Each row comes from the steps of one walk. Every step used is in the known rows, and no mark comes twice. Write the walk behind each row, first mark first.
In the rows, 128 means zero.
Known rows:
peti/kelad: [ 86 119 133 167 127 121  88  64 125 108 152  98  98 113  99 130 138 119
 119 119 139 134 118 167  99 118 141  77 136 159 115 142]
mito/bubo/nusen/rados/kufibep: [103  96 153 118 112 147 136 159 134 121 173 120  94 138 159 126  81 139
  77 125  77 151  35 116 129 209  88 237 130 142 135 154]
ramad/zoza/kufibep: [110 170 115 131  81 128 125 145 121 129  92  65 145 121 128 117 151 118
 153 148 159 173 171 177  99 133 128  57  70 186  80 162]
rados/kufibep/zoza: [120 141 138 153 123 137 150 123 135 115 121  70 134 136 124 126 155 106
 131 127 158 150 155 169 123 134 125  66  89 155 120 140]
lotag/mito/bubo/nusen/rados/kufibep/peti/kelad: [126  91 117 127 129 138 122 111 167 117 162  78  72 134 132 143 140 129
  73 124  90 111  53 133 134 198 106 196 141 124 121 142]
bubo/nusen/rados/kufibep: [109  85 162 133 116 151 142 156 129 125 137 128 100 130 157 143  90 124
 114 114 104 166  40 117 112 210  96 191 124 140 135 151]
ramad/zoza: [108 152 125 135  81 129 116 137 123 128 109  72 137 122 121 102 133 140
 126 162 137 147 133 168  92 136 141  84  79 180  98 141]
miti/sanid/kufibep: [105 162 161 165 110 107 126 133 120  78 165 155 114 106 100 162 137 157
 141 154 149 144 129 171 102 151 176  77  96 193  93 139]
rados/nusen/bubo: [117  93 112 143 126 135  85 136 148 124 152 190 110 118 159 122  89 106
 159 119  68 132  37 125 112 156 105 202 142 136 153 147]
miti/sanid: [ 94 149 175 154 115 114 111 131 122 102 166 158 118 106 109 133 117 153
 134 160 128 137 104 167 108 150 150  85 106 167 111 125]
zoza/ramad: [ 84 146 121 142 110 133 107 130 133 131 114 102 119 155 145 115 131 156
 136 168 156 134 137 136 122 135 141  75  78 158 102 131]
lotag/mito: [139 124 114 118 104 117  92  91 170  96 135  92  95 131 127 121 144 132
 105 163  86  92  90 151 121 186 138 133 117 143 118 117]
nusen/rados/kufibep: [120 112 145 159 116 151 166 127 116 142 128  91 107 112 131 161 107 116
 120 106 103 174  83 135 108 183 102 140 135 132 136 126]
lotag/mito/bubo/nusen/rados/kufibep: [135  93 122 107 116 138 121 132 168 106 159  95  82 137 149 134 120 135
  72 140  65 107  41 122 137 224 103 222 126 133 127 135]
lotag/mito/bubo/nusen/rados/kufibep/zoza/ramad: [126 101 113 113 118 143 128 148 169 116 143  84  92 153 144 126 131 144
  80 146  98 114  63 121 139 209 104 196 105 131 113 138]
sanid/miti: [ 85 140 177 141 115 124  93 125 132 111 139 158 135  98 120 133 108 161
 134 163 134 149 113 157  97 147 154  75 114 166 120 113]
ramad/zoza/kufibep/dirogo: [113 190 108 107  91 122 122 130 111 133  81  42 154 115 122 120 158 107
 163 150 161 186 183 183 101 127 130  39  57 173  79 168]
ramad/zoza/kufibep/peti: [108 177 112 142  87 129 131 134 126 144  88  45 139 125 119 121 168 116
 155 142 179 176 183 187 101 115 130  35  83 173  74 165]
rados/nusen/bubo/mito/lotag: [126  76 115 128 120 137  72 151 172 111 158 182 104 124 175 130  96 112
 168 122  35 117   6 119 127 179  95 236 148 136 163 141]
nusen/rados/kufibep/sanid/miti: [106 107 171 160 130 132 157 141 109 149 135 115 119  89 108 175 109 131
 131 102 108 186  90 156 102 179 110 119 139 121 140 116]
nusen/bubo/mito/lotag: [119  94 132  97 103 129  83 150 183  96 159 126  97 145 177 134 107 130
 152 139  31 111  18 131 142 185  92 222 132 125 145 127]
miti/sanid/kufibep/rados/nusen/bubo/mito/lotag: [122 129 146 139 135 113 126 147 132  92 175 174 108  95 118 176 129 160
 162 131 104 121  70 158 120 175 157 147 102 158 107 141]
mito/bubo: [104 136 139 120 101 124 108 121 139 107 174 105 101 138 139 103 102 144
  84 153  81 124  82 144 128 168 115 178 123 155 126 140]
sanid/kufibep/rados: [137 154 113 134 121 108 151  89 113  99 140 101 105 111 105 155 140 147
 136 131 136 124 133 170 108 161 180 100  89 160  90 151]
ramad/zoza/kufibep/rados/nusen: [120 157 101 122 108 131 138 140 108 150  94  82 146 104 125 119 142 120
 164 130 150 161 153 174 102 139 126  74  68 161  82 166]
peti/kufibep/zoza/ramad: [ 92 165 131 152  72 104 126 111 127 109 111  67 153 158 114  94 162 131
 134 123 207 132 199 164 135  98 143  53  73 185 127 179]
sanid/kufibep/rados/nusen/bubo/mito/lotag: [147 120 100 124 128 117 132 117 140  98 149 133 100 109 132 168 134 140
 159 116  89 113  74 149 121 182 155 176 106 150 113 155]
lotag/mito/bubo/nusen: [133 104 121  97 108 126  96 121 174  93 164 105  82 144 146 114 122 144
  73 160  66  91  47 130 136 213 117 212 121 142 122 136]
dirogo/kufibep/zoza: [128 176 133 136  89 113 141 112 126 117  88  79 101 151 116  91 167 129
 131 132 133 164 163 196 153 122 145  42 121 180 122 163]
ramad/zoza/kufibep/rados/nusen/bubo/mito: [124 140  99 110 110 134 136 156 122 144 104  91 140 108 139 124 132 118
 174 123 124 157 122 167 111 147 111 109  73 146  88 166]

Write each row's walk:
[ 95 156 163 128 118  93 103 133 124 118 126 133 142  96 105 155 144 121
 180 129 147 184 172 197 114 145 131  40 108 152 105 146] -> zoza/kufibep/sanid/miti
[135 122 112 106 105 121  97 104 171  96 160  89  86 137 133 115 132 141
  77 163  66  89  71 142 134 196 124 182 122 142 120 125] -> lotag/mito/bubo
[150 128 117  98 132 118 138 113 129 139 118 126  77 120 153 125 140 133
 153 103  51 123  73 168 175 166 125 150 144 137 150 162] -> dirogo/kufibep/rados/nusen/bubo/mito/lotag
[ 94 104 143 125 114 152 143 175 134 130 157 106 105 153 154 117  94 149
  84 130 110 158  57 115 133 194  89 211 109 140 122 157] -> mito/bubo/nusen/rados/kufibep/zoza/ramad
[125  79 114 134 124 136  82 147 161 112 159 190 105 121 168 124  87 108
 168 118  47 124  14 124 119 167  97 220 145 132 157 143] -> rados/nusen/bubo/mito
[126 117 122 117 113 103 130  93 121 121 154 125 126 111 136 120 119 119
 149  84 114  97 102 152 143 138 124 158 112 137 160 178] -> peti/kufibep/rados/nusen/bubo/mito
[111 181 137 107  86  87 110  64 111 101 125  63 143 122 117 116 150 101
 135 118 154 134 179 171 133 112 145  72  92 169 151 181] -> peti/kufibep/dirogo
[ 95 171 152 173 110 113 134 151 121  89 144 137 129 124  92 150 151 166
 149 159 188 155 155 173 104 133 177  45  70 192  76 144] -> miti/sanid/kufibep/zoza/ramad
[132  97 121 104 106 133 108 128 169 104 159 103  80 137 144 123 113 144
  71 149  60 103  32 122 131 225 106 226 129 133 124 133] -> lotag/mito/bubo/nusen/rados
[103 123 179 146 147 108 127 129 125 122 149 125 132  90 111 166 143 126
 143 121 134 156 145 184 118 146 138  65 113 142 138 119] -> rados/kufibep/sanid/miti
[134 127 108  98 136 128 121 126 141 132 127 124 119 111 156 148 131 104
 187 106  90 138  95 153 140 177  98 148 109 121 116 164] -> zoza/kufibep/rados/nusen/bubo/mito/lotag
[109 180 156 142 119 101 123 118 111  82 154 134 122  98  95 166 143 145
 149 156 151 157 141 178 103 143 179  60  83 180  93 145] -> miti/sanid/kufibep/dirogo
[126 137 100 105 105 135 126 160 133 142 102  83 139 112 146 131 143 121
 175 127 113 149 113 162 119 159 109 127  76 151  95 165] -> ramad/zoza/kufibep/rados/nusen/bubo/mito/lotag
[121 134 127 130 110  99 132  77 107 126 144 116 133 107 121 115 128 120
 137  90 138 101 134 159 134 131 140 124 108 151 155 180] -> peti/kufibep/rados/nusen
[110 175 122 144 107 122 123  99 140 130 109  71 116 133 126 139 167  96
 166 127 168 171 179 184 123 125 121  40 122 148  91 165] -> zoza/kufibep/peti
[ 98  80 182 133 127 138 135 168 124 132 143 151 111 110 141 155  91 137
 123 112 110 178  47 131 107 208 106 174 127 132 139 142] -> bubo/nusen/rados/kufibep/sanid/miti
[ 98 164 117 160 119 123 116  79 134 131 116  64 109 125 112 148 178  91
 164 110 183 173 185 190 117 106 124  23 131 150  87 172] -> zoza/kufibep/peti/kelad
[142 142 114 111 137 115 147 101 108 148 115 134  80 116 139 118 132 128
 145 103  78 137  97 174 161 147 133 119 140 134 141 166] -> dirogo/kufibep/rados/nusen/bubo
[101  92 151 140 117 156 150 171 130 135 121 116 112 145 153 135 102 134
 119 119 136 175  63 116 113 195  98 165 103 138 123 155] -> bubo/nusen/rados/kufibep/zoza/ramad
[109 121 136 167 116 157 176 145 117 153 108  74 123 129 123 149 121 125
 127 110 142 183 112 137 111 165 103 107 108 130 121 131] -> nusen/rados/kufibep/zoza/ramad
[127 114 124 111 108 103 119  98 132 120 151 118 125 115 142 126 129 122
 149  86 102  88  95 146 152 149 122 176 116 141 167 178] -> peti/kufibep/rados/nusen/bubo/mito/lotag
[100 143 164 137  83  67 106  93 118 103 151 103 137 114  98 121 148 123
 135 105 146 125 169 190 130 121 146  86 117 168 160 168] -> peti/kufibep/sanid
[149 131 116 104 135 117 147 109 118 140 120 135  76 117 145 119 131 129
 152 101  64 130  81 174 168 155 127 132 141 132 143 163] -> dirogo/kufibep/rados/nusen/bubo/mito
[101  81 155 153 130 152 143 137 129 136 140 112  91 126 141 152 111 118
 114  98 129 171  53 128 108 185 100 166 141 132 130 159] -> bubo/nusen/rados/kufibep/peti/kelad
[ 87 144 181 140  91  70 101 104 116 105 150 126 149  99  93 131 143 138
 140 110 158 135 173 190 124 119 155  68 117 172 157 157] -> peti/kufibep/sanid/miti
